Each row was made from one path, in order. Every step used is in the known rows, and no mark comes twice. Write each row's path.
Known rows:
lika duve febe namo kege: -15 -31  50 -43  46  36 -23  -3  18  33   3 -26  22  39  64  11  27 -28  -7
livato febe zigus duve lika:   8 -49  61 -51  12 -34 -21 -20   3 -12   6  38 -52 -37  33   9  -7 -24  41
livato febe namo kege:  28 -40  -3 -30  16  -7  17  -3  -2  66 -35   8  13  -9   0 -17  16 -32  15
lika duve febe zigus: -39 -35  34 -52  38  -4 -41  22  11 -15  30 -31  -3  25  78  31  27 -17  31
kege namo febe: -20 -32 -21 -53  18  61  43 -33 -38  32 -22 -28  21  48 -19 -24  62   0 -28
livato febe:  -6 -33  -6 -21  31 -35  12  27 -34  26 -20  -1  13  10  28  -6  47 -24  32
lika duve zigus namo: -49 -45 100  -7  32  18 -27   7  -5  -5  14 -31   2  27  70   4  24 -29   1
zigus namo febe:  -5 -27  25 -21  34  35  27 -25 -11  21 -23  -4  10  26  -6  -3  26 -22 -10
febe namo kege:  25 -51   2 -48  31  25  17 -28  -6  49 -19  11  34  17   5 -15  16 -25  -5
duve zigus namo: -27 -49  67 -20  26   8  -5  -3   0  -3   1 -17  -2  14  25   6  22 -21  -6
zigus namo kege:  15 -43  37 -22  49  46  12 -28 -13  41 -32   5  26  28   8 -24  13 -41 -11
kege namo febe zigus: -13 -46 -31 -68  -7  51  28 -41 -15  25  -8 -21  -3  16 -33 -13  33   4  -5
lika duve febe zigus namo: -32 -22  83 -31  32   5 -45  11  29 -10  12 -28 -21   3  72  30   4 -34  36
kege namo: -15 -36   4 -50  25  33  23 -13 -45  27 -22 -19  27  37  15 -24  58 -12   1
lika duve zigus namo febe: -54 -42  75  -9  26  48  -9 -13   1   1  13 -36  -3  37  36   5  26 -17 -25
zigus febe namo:  -3 -28  45 -47  12  -8  -1 -17   3   7   2  14   9 -24 -11  18  16 -16  37
kege namo febe zigus duve:  -4 -39   2 -67   4  52  16 -62  -6   9  -3  -2 -25  -3 -51 -22  12  -1   3
lika duve zigus namo febe livato: -36 -37  78 -10  38  27 -13 -13  23  15 -12 -26 -11  21  11  31  11  -9  -9

Which path is each row?
 16 -27  52 -54  48  28 -14 -31  31  18  -5   5  -4  10   2   7   5 -24  -6
zigus duve febe namo kege
  3 -35 -21 -40  49   4  25 -15  -9  29 -31   6  22  30 -26  24  34   5   0
namo febe livato
 -2 -47  78 -53  50  10 -11 -37 -24 -23   6  37  -5  22  51   3  21 -20  -1
zigus duve lika
-12 -60  55 -54   6  34 -12 -33  25  13  19  -7   0 -11 -29   7   7 -12 -11
duve zigus febe namo kege
  5 -43  34 -34  16  -4  -4 -13   6   7  -9   9  -8 -18  12   5  -8 -30  38
febe zigus namo
-49 -43  96 -36   6   6 -36  -3  18 -13  39 -19  -4 -15  34  26  18 -11  23
lika duve zigus febe namo
  5 -60  66 -70  25  -1 -23 -43   0 -30  20  42 -31 -11  37  11  -8 -15  22
febe zigus duve lika
 -2 -27 -17 -53  27  40  37 -33 -18  46 -47 -15  13  33 -45   3  47   7 -10
kege namo febe livato
-26 -48  54 -44  34 -14 -24  -2  15 -12   7  -4  -9 -11 -26  46  23   5  22
duve zigus febe livato
-16 -37  73 -36  39  43 -42 -12  33  18   4 -29 -11  18  53   8  -6 -43   9
lika duve febe zigus namo kege
  2 -44 -20 -37   7 -47  -1  20 -11  18  -6   4 -11 -24  15   2  19 -20  54
livato febe zigus
-29 -47  64 -48  -1  -5 -15 -11  22 -13  27  -8 -10 -25 -11  29  18  -5  16
duve zigus febe namo
  6 -45  19 -54  30 -13 -14 -26  -6 -13  14  25 -11 -17   2  -2  -3 -17  42
febe zigus duve
-12 -27  53 -43  23  -6 -25   2  32 -10   1 -16 -24  -7  28  32   1 -29  30
duve febe zigus namo
 23 -56  24 -40  23  32  -2 -36   9  33 -19   9   2  -6  -6 -16 -15 -38  11
febe zigus namo kege
-32 -47  45 -21  18  37  13 -21   5   1   0 -23  -7  26  -7   7  25 -10 -32
duve zigus namo febe
